Each row was made from one path, in order. Every step used is in the known rows, and no mark comes twice. Write each row's path.
Known rows
V G T: [-0.38 -0.39  0.22 -0.15  0.26  0.00  0.08  0.38  0.04  0.32 -0.13 -0.03
 -0.34  0.33 -0.24 -0.38 -0.17  0.50 -0.13  0.03  0.14  0.09  0.06 -0.08
 -0.13  0.17 -0.15  0.34 -0.35]
G V: [-0.07 -0.09 -0.03 -0.22 -0.15 -0.22  0.29  0.24  0.03 -0.06 -0.32 -0.10
 -0.03 -0.14  0.08  0.00 -0.16 -0.13 -0.30  0.08  0.08  0.08  0.05  0.08
  0.01  0.20  0.39  0.01  0.31]
W Y: [ 0.04 -0.18  0.03  0.18  0.17  0.09 -0.03 -0.07  0.22 -0.06  0.19  0.04
  0.22  0.15 -0.17 -0.02 -0.35 -0.02  0.13  0.37 -0.06 -0.24  0.17  0.01
  0.23 -0.14 -0.23 -0.19  0.22]
X Y C G: [-0.10  0.53  0.03  0.09 -0.41  0.78  0.04 -0.36 -0.46  0.43 -0.28 -0.63
  0.34 -0.38  0.14 -0.24  0.15 -0.37 -0.15 -0.21  0.02  0.03 -0.33  0.03
  0.10  0.12 -0.36  0.34 -0.58]
X Y: [-0.21  0.04  0.09  0.09 -0.17  0.15  0.15 -0.06  0.11  0.11 -0.38 -0.31
  0.05  0.06  0.29 -0.35 -0.13 -0.17 -0.33  0.31 -0.25  0.01 -0.02 -0.09
  0.12  0.12 -0.11 -0.16 -0.02]
W Y T G C: [ 0.02  0.24  0.12 -0.09  0.21  0.37 -0.02 -0.13 -0.21 -0.60  0.32  0.01
  0.16  0.04 -0.10  0.17  0.19 -0.17 -0.07  0.22 -0.16 -0.15  0.16 -0.05
 -0.05 -0.45 -0.53 -0.28 -0.24]
C G: [ 0.00  0.10 -0.26 -0.17 -0.05  0.22 -0.04 -0.11 -0.12  0.25  0.12 -0.27
  0.16 -0.21  0.03  0.07 -0.25  0.18 -0.01 -0.26  0.25  0.10 -0.14  0.04
  0.05  0.13  0.01  0.38 -0.31]
X G V Y W: [-0.18 -0.28  0.29  0.06 -0.27 -0.61  0.29  0.22  0.29 -0.27 -0.53  0.23
 -0.14  0.35  0.22  0.10  0.07 -0.06  0.24  0.11 -0.07  0.16  0.00  0.06
  0.07  0.04  0.42 -0.19  0.48]
T G V: [ 0.07 -0.07 -0.27 -0.40  0.11 -0.19  0.13  0.26 -0.21 -0.43 -0.01 -0.11
 -0.11 -0.23  0.26  0.09 -0.09 -0.23 -0.04 -0.07  0.12  0.20  0.15 -0.16
 -0.27  0.24  0.25 -0.24  0.28]
T G: [-0.04 -0.08 -0.25 -0.13  0.31 -0.02  0.01  0.05 -0.09 -0.28  0.21 -0.04
 -0.06 -0.18  0.20  0.04 -0.12  0.00  0.23 -0.16  0.15  0.02  0.15 -0.31
 -0.20  0.10 -0.12 -0.15 -0.05]
V G: [-0.42 -0.33  0.07 -0.01  0.24 -0.16  0.10  0.10  0.00 -0.08 -0.37 -0.15
 -0.26  0.06 -0.13 -0.28 -0.27  0.30 -0.15 -0.19  0.31 -0.10  0.10  0.18
 -0.03 -0.03 -0.13  0.14 -0.07]
X Y W: [-0.47  0.12  0.29  0.13  0.01 -0.05  0.01 -0.09 -0.10 -0.09 -0.54 -0.24
 -0.25  0.16  0.32 -0.24  0.03 -0.04 -0.22  0.37 -0.34  0.04 -0.17 -0.09
  0.32 -0.15 -0.26 -0.12  0.17]
C Y W: [-0.16  0.06 -0.08  0.21 -0.05 -0.21 -0.03  0.02  0.14 -0.17  0.15  0.17
 -0.31  0.01 -0.11  0.23  0.08  0.36  0.15  0.17 -0.15  0.09 -0.24  0.02
 -0.09 -0.13  0.01  0.04 -0.04]
T G W Y X: [ 0.32 -0.02 -0.21 -0.15  0.64 -0.02 -0.46 -0.23 -0.40 -0.40  0.58  0.29
 -0.42 -0.18  0.22  0.04  0.19 -0.04  0.38  0.02 -0.20  0.01  0.28 -0.12
  0.15  0.04 -0.14 -0.65  0.50]
V Y C G: [-0.08  0.22 -0.17 -0.06 -0.25  0.49  0.16  0.03  0.00  0.51  0.06 -0.17
  0.44 -0.25  0.07 -0.12 -0.04  0.06  0.27 -0.35  0.42 -0.11 -0.10  0.09
  0.18  0.24 -0.16  0.24 -0.45]
G W Y: [ 0.15 -0.39  0.06  0.09  0.18  0.06 -0.13  0.10 -0.06 -0.01  0.36  0.26
 -0.03 -0.07 -0.20 -0.23 -0.27  0.19 -0.15  0.26 -0.20 -0.05  0.14  0.06
  0.35  0.27 -0.05 -0.07  0.46]
Y T: [-0.39  0.31  0.21 -0.06 -0.07 -0.11  0.12 -0.14  0.39 -0.12 -0.01  0.15
  0.17 -0.15  0.03  0.10 -0.11  0.19 -0.36  0.10 -0.06 -0.06  0.01 -0.06
 -0.06 -0.27  0.01  0.25 -0.36]
V G W Y T: [-0.47 -0.18  0.42  0.03  0.25 -0.07 -0.05  0.00 -0.11 -0.26  0.16  0.46
 -0.22 -0.02 -0.40 -0.18 -0.13  0.55 -0.52  0.17 -0.14 -0.13  0.18  0.40
  0.25 -0.08 -0.32  0.25  0.08]
C Y X: [ 0.24  0.35 -0.35  0.09  0.03 -0.20 -0.11 -0.29  0.28 -0.04  0.28  0.20
 -0.28 -0.13  0.02  0.26  0.22  0.07  0.21 -0.10 -0.09 -0.03 -0.02  0.02
 -0.27 -0.20  0.28 -0.31 -0.20]
V Y: [-0.20 -0.30 -0.09 -0.05 -0.08 -0.18  0.27  0.37  0.54  0.26 -0.07  0.13
  0.17  0.19  0.17 -0.30 -0.30  0.24  0.07  0.14  0.10 -0.09  0.22 -0.05
  0.15  0.14  0.09 -0.23  0.01]
W Y C: [ 0.02  0.20  0.19  0.35  0.05  0.50 -0.10 -0.27 -0.04  0.09  0.11 -0.15
  0.41 -0.13 -0.17  0.07 -0.09 -0.29  0.23  0.12  0.06 -0.36 -0.02 -0.01
  0.32 -0.20 -0.42 -0.04 -0.09]
X G C Y: [ 0.47 -0.09 -0.06  0.46 -0.33  0.14  0.19 -0.07  0.25 -0.20  0.02 -0.01
  0.01  0.11 -0.40  0.13  0.26 -0.21 -0.01 -0.24 -0.12  0.22 -0.16  0.17
 -0.46 -0.04  0.18  0.06 -0.28]
X G: [ 0.10 -0.11  0.11  0.33 -0.04 -0.19 -0.01 -0.22  0.34 -0.14 -0.17  0.03
  0.20  0.07 -0.03  0.15 -0.16 -0.26  0.18 -0.20  0.02  0.09 -0.03 -0.06
 -0.20 -0.02  0.15  0.18 -0.06]
T G W: [ 0.00 -0.32 -0.23 -0.27  0.38 -0.06 -0.13  0.29 -0.41 -0.23  0.32  0.11
 -0.29 -0.38  0.13 -0.19  0.03  0.22 -0.03 -0.29 -0.07  0.26  0.17 -0.19
 -0.07  0.51  0.01 -0.09  0.19]
X Y W G V: [-0.26 -0.21  0.11 -0.19 -0.19 -0.44 -0.07  0.19 -0.48  0.02 -0.86 -0.62
 -0.18  0.33  0.43 -0.13  0.03 -0.40 -0.52  0.37 -0.27  0.06 -0.20 -0.23
  0.27 -0.07  0.08 -0.12  0.77]
X G W Y: [ 0.28 -0.43  0.22  0.38  0.08 -0.05 -0.19 -0.22  0.13 -0.17  0.26  0.37
  0.12  0.05 -0.25  0.03 -0.14 -0.12  0.07  0.10 -0.29  0.08  0.08  0.13
  0.17  0.18  0.01  0.07  0.44]
C Y: [ 0.15 -0.03 -0.29  0.17 -0.22 -0.05  0.12  0.02  0.38  0.06  0.33  0.16
 -0.03 -0.11 -0.28  0.19 -0.10  0.22 -0.02  0.08 -0.02  0.04 -0.09 -0.03
 -0.22  0.11  0.15 -0.01 -0.22]
W G C Y: [ 0.37 -0.41 -0.34  0.17 -0.15 -0.08 -0.09  0.38 -0.15  0.27  0.06 -0.32
  0.12  0.16 -0.30  0.04  0.03 -0.06 -0.33 -0.14  0.03 -0.02 -0.12 -0.11
 -0.25 -0.15  0.02 -0.03 -0.03]

Write each row's path
[ 0.12  0.01 -0.15 -0.33 -0.08  0.39 -0.01  0.04 -0.10  0.61  0.33 -0.18
 -0.01  0.07 -0.12 -0.04 -0.06  0.34 -0.09  0.01  0.14  0.24 -0.23 -0.23
 -0.15  0.28  0.00  0.51 -0.53]
C G T
[-0.08  0.12 -0.03 -0.23 -0.28  0.66  0.20  0.27  0.02  0.87  0.27 -0.07
  0.28  0.07 -0.02 -0.24  0.14  0.25  0.23 -0.10  0.25  0.02 -0.20 -0.22
  0.02  0.39 -0.15  0.40 -0.74]
V Y C G T
[-0.38  0.11  0.13 -0.06 -0.23 -0.15  0.37  0.13  0.67  0.13 -0.06  0.39
  0.28  0.13  0.17 -0.08 -0.14  0.34 -0.22  0.24  0.08 -0.25  0.22  0.01
  0.10 -0.10  0.04 -0.03 -0.32]
V Y T
[ 0.01 -0.30 -0.35 -0.46 -0.04 -0.25  0.34  0.56  0.16 -0.23  0.02  0.11
 -0.04  0.01  0.38 -0.10 -0.13  0.00  0.17  0.10  0.19  0.06  0.38 -0.14
 -0.14  0.44  0.31 -0.45  0.35]
T G V Y
[ 0.53  0.13  0.22  0.36  0.30  0.07 -0.30 -0.48  0.00 -0.40 -0.12 -0.02
 -0.04  0.29 -0.05  0.16  0.26 -0.67  0.33 -0.11 -0.21 -0.14  0.10  0.16
  0.05 -0.65 -0.12 -0.43  0.16]
W Y X G C
[ 0.09  0.40 -0.34 -0.32 -0.33 -0.12  0.25  0.01  0.11 -0.52  0.42  0.28
 -0.06 -0.32 -0.02  0.53  0.29  0.02 -0.19  0.12 -0.05  0.16  0.01  0.00
 -0.66  0.10  0.32 -0.04 -0.18]
C Y T G V
[ 0.28  0.29  0.03 -0.02 -0.05 -0.50  0.00 -0.31  0.10 -0.41 -0.47  0.07
 -0.20 -0.05  0.27  0.26  0.27 -0.61  0.13 -0.25 -0.04  0.16  0.05  0.11
 -0.24 -0.15  0.61 -0.15  0.32]
Y X G V
[ 0.44  0.20  0.07  0.32  0.28 -0.18 -0.35 -0.71  0.30 -0.35  0.09  0.20
  0.02  0.24  0.05  0.35  0.10 -0.49  0.56  0.07 -0.17 -0.17  0.10  0.04
  0.04 -0.51  0.02 -0.38  0.27]
W Y X G
[ 0.07 -0.14 -0.32 -0.48 -0.45 -0.03  0.35  0.40  0.09  0.34 -0.11 -0.06
  0.11 -0.07  0.12 -0.17 -0.27  0.17 -0.14 -0.01  0.31  0.11  0.06  0.17
  0.08  0.48  0.40  0.02  0.13]
C G V Y
[ 0.20  0.29  0.07  0.20  0.19 -0.35 -0.19 -0.54  0.22 -0.26 -0.18  0.13
 -0.11  0.00  0.24  0.24  0.20 -0.39  0.36 -0.31 -0.04 -0.01  0.05 -0.01
 -0.21 -0.36  0.29 -0.13 -0.03]
Y X G
[ 0.18  0.36 -0.07  0.13 -0.12  0.77 -0.22 -0.45 -0.35  0.25  0.29 -0.33
  0.52 -0.25 -0.22  0.19 -0.07 -0.18  0.29 -0.12  0.25 -0.18 -0.21  0.10
  0.20 -0.03 -0.43  0.27 -0.34]
W Y C G
[-0.14  0.05  0.04 -0.11 -0.36  0.07  0.42  0.42  0.11  0.25 -0.38  0.00
  0.25 -0.15  0.13 -0.19  0.06 -0.18 -0.06  0.00  0.21 -0.12  0.18  0.09
  0.13  0.32  0.20 -0.12  0.08]
G V Y C
[ 0.21  0.24 -0.02  0.06  0.38 -0.12 -0.30 -0.38  0.16 -0.11  0.20  0.13
 -0.11  0.13  0.08  0.11 -0.06 -0.17  0.38  0.14 -0.12 -0.31  0.22 -0.03
  0.23 -0.43 -0.09 -0.55  0.26]
W Y X
[-0.18 -0.55  0.04  0.02  0.15 -0.41 -0.01  0.71 -0.24  0.27 -0.52 -0.31
 -0.07  0.57  0.15 -0.21  0.03  0.08 -0.09 -0.02  0.06 -0.14  0.04 -0.18
  0.32 -0.37 -0.21 -0.20  0.35]
V Y W G C
[-0.02  0.38  0.08 -0.17 -0.14  0.74 -0.10 -0.09 -0.29  0.67  0.18 -0.34
  0.23 -0.15 -0.14 -0.02  0.21  0.11  0.08 -0.19  0.24  0.13 -0.34 -0.17
 -0.14  0.24 -0.21  0.72 -0.78]
Y C G T
[-0.28  0.36  0.23  0.23 -0.24  0.51  0.10 -0.21 -0.15  0.20 -0.48 -0.42
  0.28 -0.19  0.25 -0.34  0.08 -0.42 -0.18  0.03 -0.17 -0.10 -0.15 -0.05
  0.12  0.04 -0.31 -0.02 -0.29]
X Y C
[-0.22 -0.31  0.01 -0.20  0.07 -0.71 -0.16  0.36 -0.39 -0.05 -0.52 -0.31
 -0.18  0.19  0.25  0.18 -0.05 -0.16 -0.24  0.13  0.01  0.05 -0.11 -0.21
  0.16 -0.20  0.24  0.12  0.74]
Y W G V
[ 0.49  0.26 -0.08  0.17 -0.07 -0.13 -0.16 -0.42  0.52  0.07  0.40  0.37
 -0.31  0.30 -0.09  0.30  0.49 -0.03  0.40 -0.01 -0.24  0.25 -0.16 -0.23
 -0.63 -0.07  0.42  0.01 -0.45]
C Y X G T
[ 0.26  0.36 -0.07 -0.07 -0.32  0.65  0.02 -0.23 -0.45  0.13  0.04 -0.33
  0.39 -0.37 -0.17  0.16 -0.03 -0.42  0.08 -0.09  0.21 -0.06 -0.17  0.26
  0.16  0.11 -0.09  0.23  0.05]
W Y C G V
[-0.32  0.16 -0.10 -0.25  0.08 -0.12  0.22  0.13  0.48 -0.28  0.26  0.34
  0.15 -0.01  0.40  0.04 -0.02  0.21  0.14  0.09  0.10 -0.12  0.28 -0.23
 -0.15 -0.08 -0.06 -0.22 -0.32]
V Y T G
[-0.32  0.38  0.01 -0.24  0.18 -0.04 -0.02 -0.15  0.11 -0.41  0.24  0.12
  0.07 -0.23  0.22  0.28  0.05  0.05 -0.02 -0.01  0.07  0.02  0.08 -0.24
 -0.30 -0.19 -0.10  0.08 -0.41]
Y T G
[ 0.25 -0.21 -0.19 -0.09  0.10  0.37 -0.22 -0.06 -0.41  0.22  0.58  0.02
  0.02 -0.18 -0.25 -0.09 -0.26  0.27 -0.07  0.02 -0.08  0.08 -0.05  0.16
  0.36  0.34 -0.11  0.22  0.20]
C G W Y
[-0.21 -0.59  0.20  0.13  0.37  0.00 -0.09  0.12 -0.27  0.00  0.07  0.21
 -0.29  0.10 -0.35 -0.40 -0.32  0.47 -0.21  0.04 -0.04 -0.06  0.20  0.43
  0.30  0.23 -0.26  0.01  0.36]
V G W Y
[-0.34  0.17  0.10 -0.32 -0.45 -0.38  0.55  0.34  0.56 -0.03 -0.28  0.35
  0.23  0.04  0.16 -0.03 -0.04  0.17 -0.42  0.33  0.01 -0.08  0.20  0.15
  0.02  0.06  0.37 -0.09  0.05]
G V Y T
[-0.21 -0.35  0.13 -0.22  0.32 -0.42 -0.36  0.35 -0.17  0.41 -0.16 -0.21
 -0.23  0.53  0.12  0.07  0.02  0.25 -0.01  0.25 -0.06 -0.03 -0.20 -0.58
  0.08 -0.20 -0.11  0.31  0.17]
Y W G T
[ 0.42  0.13  0.24  0.13  0.30 -0.08 -0.37 -0.52  0.37 -0.01  0.28  0.28
 -0.11  0.50 -0.04  0.17  0.25 -0.29  0.52  0.31 -0.27 -0.04  0.03 -0.27
 -0.14 -0.29  0.04 -0.20  0.04]
W Y X G T
[ 0.02  0.02 -0.02  0.28 -0.01  0.02  0.05  0.15 -0.14 -0.22 -0.06 -0.05
 -0.37  0.09 -0.25  0.07  0.32  0.23 -0.11  0.01 -0.20  0.11 -0.18  0.11
 -0.09 -0.26 -0.08 -0.03 -0.13]
G C Y W
[-0.33 -0.36  0.18  0.03  0.22  0.07  0.23  0.32 -0.34 -0.04 -0.53 -0.34
 -0.31  0.10 -0.25 -0.41 -0.12  0.20 -0.34 -0.38  0.24 -0.02  0.15  0.34
 -0.04 -0.19 -0.24  0.10 -0.18]
V G C
[ 0.18 -0.11  0.30  0.54  0.00  0.32 -0.20 -0.31 -0.14 -0.07  0.19  0.22
  0.32 -0.19 -0.32  0.04  0.15 -0.40  0.21 -0.17 -0.17 -0.08 -0.11  0.17
  0.17  0.15 -0.23  0.24  0.17]
X G W Y C
[ 0.05 -0.03 -0.15 -0.13 -0.22  0.44  0.13  0.28 -0.27  0.65  0.18 -0.01
  0.19 -0.46  0.01 -0.32  0.06  0.30  0.02 -0.47  0.20  0.05 -0.14  0.23
  0.26  0.60 -0.05  0.38 -0.30]
V Y C G W
[ 0.04  0.12 -0.18 -0.38 -0.06 -0.44  0.27  0.30  0.29  0.04 -0.29  0.20
 -0.21  0.11  0.44 -0.20  0.05 -0.10  0.06  0.05  0.04 -0.08  0.35  0.10
  0.08  0.00  0.59 -0.60  0.40]
G V Y X
[ 0.06 -0.18 -0.24 -0.09 -0.22 -0.65 -0.10  0.32 -0.22 -0.06 -0.15 -0.16
 -0.26  0.11 -0.05  0.40  0.08  0.02 -0.20  0.17 -0.02  0.11 -0.21 -0.14
 -0.14 -0.05  0.34  0.05  0.61]
C Y W G V
[ 0.01 -0.23 -0.25  0.20  0.03 -0.46 -0.34  0.07 -0.04  0.07  0.07 -0.09
 -0.16  0.23 -0.05  0.40  0.03  0.24  0.11  0.05 -0.05  0.06 -0.25 -0.25
 -0.08 -0.25 -0.01  0.08  0.20]
C Y W G
[-0.04  0.43 -0.09 -0.04 -0.12  0.55 -0.07 -0.27 -0.40  0.41  0.01 -0.43
  0.34 -0.47 -0.03  0.16  0.02 -0.09  0.11 -0.48  0.38  0.01 -0.31  0.05
  0.02  0.10 -0.16  0.55 -0.53]
Y C G
[ 0.07  0.00  0.43  0.30 -0.08 -0.07 -0.13 -0.39  0.28 -0.34  0.29  0.58
  0.24  0.03 -0.27  0.17  0.07 -0.04 -0.21  0.24 -0.35  0.05 -0.03  0.17
  0.09 -0.06 -0.01  0.31  0.10]
X G W Y T
[-0.07 -0.31 -0.07  0.18 -0.07  0.15  0.23  0.27 -0.13 -0.11 -0.12 -0.21
 -0.37  0.07 -0.56 -0.22  0.08  0.34 -0.34 -0.32  0.15  0.06  0.00  0.43
 -0.31 -0.01 -0.10 -0.02 -0.37]
V G C Y
[ 0.24  0.01  0.03  0.01  0.45 -0.17 -0.38 -0.21 -0.18 -0.07  0.28  0.34
 -0.30 -0.08  0.01 -0.07  0.08  0.04  0.06  0.10 -0.31 -0.08  0.16  0.13
  0.34 -0.08  0.03 -0.40  0.58]
G W Y X
